What can hang from each mark
q131: q152
q152: q131 q184 q525 q546 q563 q729 q798
q546: q388 q579 q854
q532: q388
q269: q152
q388: q532 q546
q854: q798
q798: q214 q854

Each row was made from one small tree. Brackets hold a mark, then the marks that hang from it, in the order of their numbers. Every link used is in the known rows. Write each row's tree.
(in the rows, 128 means zero)
Known rows
[q131 [q152 q525 [q546 q579] q729]]: [137 174 180 143 100 140 107  77 174 141 145 148 160 113 164 117 118 148
 105  99  98 173 124 115 164 179 166 136 179 117]
[q546 q388]: [165 140 136 126  96 138 108  91 161 119 152 157 154 108 158 117 100 130
  87 130 100 132 116 126 141 150 163 129 164  95]
[q854 [q798 q214]]: [139 136 148 102 113 162 119  97 122 129 152 146 144 110 144  93 124 116
 118 125 118 160 121 152 129 175 185 130 176 105]
[q269 [q152 q131 q729]]: [151 164 126 144 106 164  98  93 177 144 125 135 170 109 175 104  95 138
  88 119 109 176 122 125 156 178 138 124 157 123]
[q269 [q152 q525]]: [154 156 136 135  82 131 114 112 166 140 151 160 176 114 167 107 108 119
 114 121 108 160 132 105 154 174 172 119 164 123]
[q798 q214 q854]: [148 140 141 101 106 154 120 100 148 122 163 142 153 102 150  91 120 113
 113 120  97 135 119 142 169 174 158 125 179 109]
[q152 q131 q184 q525 q546 q729]: [116 180 155 144  83 176  81  81 132 132 134 137 181  88 176  91 116 173
 124 115  93 180 174 134 141 186 139 145 180 104]
[q131 [q152 q184]]: [163 136 140 120 102 148 121 100 158 141 165 158 166 117 152 111 104 151
 124 140 100 162 143 123 145 171 162 128 179  96]
[q269 [q152 q546 q563 q729]]: [132 168 137 165  95 147 117  89 172 172 160 151 174  84 172 101 101 147
 106 107 105 148  95 122 150 174 137 127 184 129]
[q388 [q546 q579]]: [144 149 140 135 114 125 112  98 177 121 168 148 164 128 153  92 123 127
 104 114  95 158 115 129 152 167 156 135 175 125]
[q269 q152]: [161 141 125 128  97 129 124 111 169 141 160 156 164 113 162 105 101 121
 106 130 112 150 112 116 154 166 159 121 163 127]
[q131 [q152 q525 q546 q563 q729]]: [128 176 172 164  83 157 116  75 168 173 143 154 174  98 158 114 110 162
 116  98  93 165 120 114 145 173 153 120 193 105]
[q152 q131 q184 q525 q546 q563]: [118 179 157 155  80 172  84  72 128 163 154 136 188  80 158  86 123 175
 135 116  82 171 154 120 133 181 136 130 190  92]
[q798 q854]: [158 134 140 113  90 138 121 102 159 132 164 146 155 108 148 100  93 117
 109 125  86 134 122 133 163 164 151 108 174 113]
[q388 q532 [q546 q579 [q854 q798]]]: [138 126 161 108 123 120 112  97 170 123 185 133 142 127 139  78 129 110
  95 118  92 199 106 138 156 180 166 153 176 120]
[q854 q798]: [149 132 145 117  94 146 120  99 132 135 156 149 148 115 143 103  99 121
 113 128 108 159 122 144 123 166 178 114 171 107]
[q798 q214]: [146 146 138 109 104 158 119 102 139 122 154 148 157 105 145  93 129 125
 120 126 112 148 124 138 148 170 165 136 170 112]
[q131 [q152 q563]]: [161 148 151 144 100 151 127  88 173 172 158 155 165 116 135 114 104 143
 114 118  93 154 105 116 142 161 155 105 182 100]
[q546 q388 q579]: [168 146 147 125 111 132  93  83 172 115 160 148 150 110 159 116 109 126
  80 123  93 134 100 128 152 159 167 133 158  99]
[q532 [q388 [q546 [q854 [q798 q214]]]]]: [137 143 136 115 114 145 112  95 137 116 150 148 152 121 139  77 115 114
 123 111 101 170 119 157 125 195 163 167 185 104]
[q532 [q388 q546]]: [141 146 118 145  90 127 124 108 155 120 143 168 163 129 149  97  91 134
 122 123  92 152 125 131 128 171 150 151 181 114]
[q388 q532 [q546 q579 q854]]: [145 135 151 115 113 114 116  99 187 117 183 136 156 121 140  79 131 119
  97 120  84 187 109 126 175 173 148 156 171 128]
[q131 [q152 q525 q546 [q798 q854]]]: [151 171 168 130  91 133 109  66 149 150 172 142 149 108 174 105 112 129
 114 111  80 156 133 111 168 172 152 135 215 110]
[q546 q579 [q854 [q798 q214]]]: [157 142 167  94 126 155 100  82 148 124 166 125 144 108 132  84 140 102
 107 109 102 171 105 158 152 193 175 138 165 111]
[q131 q152]: [168 138 147 123 100 139 132  96 168 146 154 155 156 127 144 120  97 132
 112 127 104 158 121 116 149 161 167 117 176 109]
[q152 q131 q525 q563 q798]: [146 188 152 159  83 180  74  61 136 160 140 131 176 102 158  92 130 147
 112 107  70 180 143 122 136 171 133 120 185  92]
[q269 [q152 [q798 q214]]]: [158 162 122 123 117 152 108  86 148 132 167 145 155 106 178  90 135 114
 107 127 114 159 116 130 156 179 153 154 182 122]
[q546 [q388 q532] q579 [q854 q798]]: [162 122 168 100 122 127  94  85 166 118 175 134 127 107 144 101 115 109
  69 128  92 176  95 137 158 173 176 146 162  94]
[q269 [q152 q563]]: [157 151 128 151  96 142 118 103 173 168 163 154 176 102 154 104 105 130
 107 121 100 147  97 115 149 168 150 111 171 119]
[q152 q131 q546]: [135 160 148 135  95 148 111  75 136 143 149 130 159  99 152  95 104 146
 115 124 100 163 126 122 145 165 143 134 179 117]
[q388 q532 [q546 [q854 [q798 q214]]]]: [123 125 151  97 127 140 123 102 146 122 176 135 140 116 141  69 142 111
 109 123 108 195 118 146 150 184 170 166 187 115]
[q152 q131 q729 [q798 q214 q854]]: [143 176 145 123 121 199  76  64 144 129 136 115 153 100 177  80 126 130
  92 106  83 167 135 157 165 188 121 141 187 102]

Write each row's tree
[160 135 156  96 125 156  97  80 143 114 157 135 139 101 147  97 124 111
  91 118 105 147 107 152 138 178 178 147 168  88] => [q546 q388 [q854 [q798 q214]]]
[122 169 154 150  70 153 102  88 130 156 172 154 187  80 155  92 125 166
 141 119  86 151 147 121 134 176 150 130 192  97] => [q152 q184 q525 q546 q563]
[126 167 144 150  94 170  93  72 131 165 164 133 181  80 153  84 114 172
 126 124  87 161 135 129 134 176 125 132 193  98] => [q152 q131 q184 q546 q563]
[135 184 148 163  98 169  91  46 128 171 162 123 163  89 159  86 119 154
 110 114  79 165 115 125 134 166 116 135 200 106] => [q152 q131 q546 q563 q798]
[113 188 163 169  79 178  86  67 147 165 126 132 182  86 162  96 115 166
 113  94  85 173 135 125 138 176 134 121 181 105] => [q152 q131 q525 q546 q563 q729]
[140 129 141 115  98 120 130 105 174 123 178 143 160 117 141  81 120 122
 105 126  91 183 123 123 164 166 145 153 175 126] => [q388 q532 [q546 q854]]
[161 159 127 115 121 151 103  87 156 133 174 138 150 102 181  87 126 101
 100 123  97 145 112 135 178 185 146 142 193 119] => [q269 [q152 [q798 q214 q854]]]
[152 166 161 147 106 144 114  55 154 180 186 138 151  97 160 101 106 139
 108 110  73 142  98 121 162 167 131 124 223 105] => [q131 [q152 q546 q563 [q798 q854]]]
[132 121 151 109 108 125 127 104 156 128 176 140 145 123 138  78 116 115
 105 128  97 194 120 137 146 172 163 148 183 119] => [q388 q532 [q546 [q854 q798]]]
[154 129 150 115 113 124 103  94 170 111 167 150 136 107 157 114 115 126
  70 134  95 160 101 121 165 158 170 145 159 101] => [q546 [q388 q532] q579]
[158 154 137 133 103 117 105  96 178 111 157 147 165 125 138  88 107 124
 111 107  76 162 110 137 150 187 142 159 170 117] => [q532 [q388 [q546 q579 q854]]]
[158 176 158 144  89 162  99  78 162 141 136 153 164 122 174 116 113 143
 104 108  92 183 148 125 146 173 155 133 184 103] => [q131 [q152 q525 q729 q798]]
[153 179 130 148  86 163  79  96 154 131 153 155 182 100 201  94 121 146
 109 118  97 176 164 132 146 188 144 147 177 110] => [q269 [q152 q184 q525 q729 q798]]
[148 165 133 136  91 161  84 101 154 138 143 142 184 107 177  95 114 146
 116 129  98 183 163 111 151 186 153 131 167 106] => [q269 [q152 q131 q184 q525]]
[145 168 146 140 121 132  97  75 168 148 161 128 159 103 170  98 113 132
  95 119 104 170  99 109 167 180 146 141 172 136] => [q269 [q152 q131 [q546 q579]]]
[167 131 160 105 111 122  98  87 184 109 173 136 140 103 145 103 120 117
  70 126  83 167  98 124 177 168 158 151 155 100] => [q546 [q388 q532] q579 q854]
[155 147 124 134  88 123 117 100 165 118 152 154 169 123 136  89  94 127
 121 115  81 158 123 134 140 180 141 157 177 115] => [q532 [q388 [q546 q854]]]
[137 173 152 143  79 180  88  88 154 131 110 137 176 111 163 102 109 146
 106 107  94 183 155 130 145 176 149 120 159 104] => [q152 q131 q525 q729]
[164 168 122 144 102 152  99  90 166 139 152 150 164 108 189 102 105 127
  92 117 103 165 121 131 151 173 139 139 172 127] => [q269 [q152 q729 q798]]
[176 135 165 109 119 134  85  76 167 120 165 132 141 111 147 105 108 111
  76 113  89 151  98 144 144 173 173 133 157  95] => [q546 q388 q579 [q854 q798]]
[162 160 139 114 125 172 103  78 136 134 174 146 157 111 168  95 141 144
 121 134 103 169 145 138 148 182 154 160 195  92] => [q131 [q152 q184 [q798 q214]]]
[147 163 140 155  79 144 109 102 171 165 155 159 185 102 158 103 114 131
 114 112  96 156 117 107 148 173 160 107 172 114] => [q269 [q152 q525 q563]]
[157 168 158 132 119 137  98  63 150 142 193 142 153 108 172 101 126 153
 116 127  89 166 129 124 155 178 148 163 202 105] => [q131 [q152 q184 [q546 q579] q798]]
[140 180 136 139 118 207  71  60 121 149 162 126 171  88 163  73 150 160
 118 120  83 175 144 147 136 188 121 148 194  83] => [q152 q131 q184 q563 [q798 q214]]
[166 143 167  96 137 151  83  71 157 112 162 128 135 104 146  95 136 107
  80 111 100 154  95 152 150 186 179 150 163  90] => [q546 q388 q579 [q854 [q798 q214]]]
[153 136 156  94 112 158 114  91 134 127 161 132 149 106 132  83 128 109
 118 117 108 165 119 155 140 185 174 136 170 106] => [q546 [q854 [q798 q214]]]
[148 171 139 124 117 182  87  64 127 128 146 125 153 108 163  84 139 131
 109 122  97 175 136 140 144 175 139 150 181 101] => [q152 q131 [q798 q214]]
[155 172 135 131 104 190  67  70 144 131 150 122 163  98 182  80 105 153
  97 119  69 169 160 158 157 186 112 136 187  93] => [q152 q131 q184 q729 [q798 q854]]
[162 161 175 128 115 134 110  70 191 145 160 131 156 106 149 107 112 142
  98  99  91 170 102 128 176 182 146 144 175 124] => [q131 [q152 [q546 q579 q854] q729]]
[165 125 149 104  97 128 113  93 171 115 166 143 144 100 145 103 108 123
  81 135  89 162 111 121 164 158 156 149 160 100] => [q546 [q388 q532] q854]
[155 169 143 149  92 173  90  74 159 154 158 138 165  94 165  91 105 136
  95 102  67 143 115 151 153 171 119 110 192 102] => [q152 q563 q729 [q798 q854]]
[138 197 154 171  82 198  66  59 147 158 124 130 179 100 169  92 124 157
 103  95  72 186 147 134 133 177 123 121 179  93] => [q152 q131 q525 q563 q729 q798]
[146 169 130 121 109 188  85  83 129 114 159 144 165  93 179  81 139 149
 117 124 101 164 156 164 141 188 138 163 183  98] => [q152 q184 q729 [q798 q214]]
[144 158 130 154 107 137  98  83 161 158 183 157 172  75 182 103 106 158
  96 129 100 127 104 112 142 170 144 147 189  96] => [q269 [q152 q184 [q546 q388] q563]]
[152 176 131 141 102 193  69  72 136 130 141 130 171 102 181  86 114 163
 105 123  84 185 166 151 134 181 119 146 177  94] => [q152 q131 q184 q729 q798]
[124 184 150 155  91 155  94  83 163 147 127 135 175  96 187 102 106 146
 103 107 106 181 133 110 157 186 144 140 174 127] => [q269 [q152 q131 q525 q546 q729]]
[163 169 117 138 111 165  79  80 145 142 163 132 170 107 186  89 116 145
 105 134  94 181 147 126 147 182 129 147 181 108] => [q269 [q152 q131 q184 q798]]
[146 160 147 124  88 151 104  88 152 130 168 138 175  82 158  84 108 156
 123 117  91 157 144 148 151 183 129 154 176 116] => [q152 q184 [q546 q854] q729]
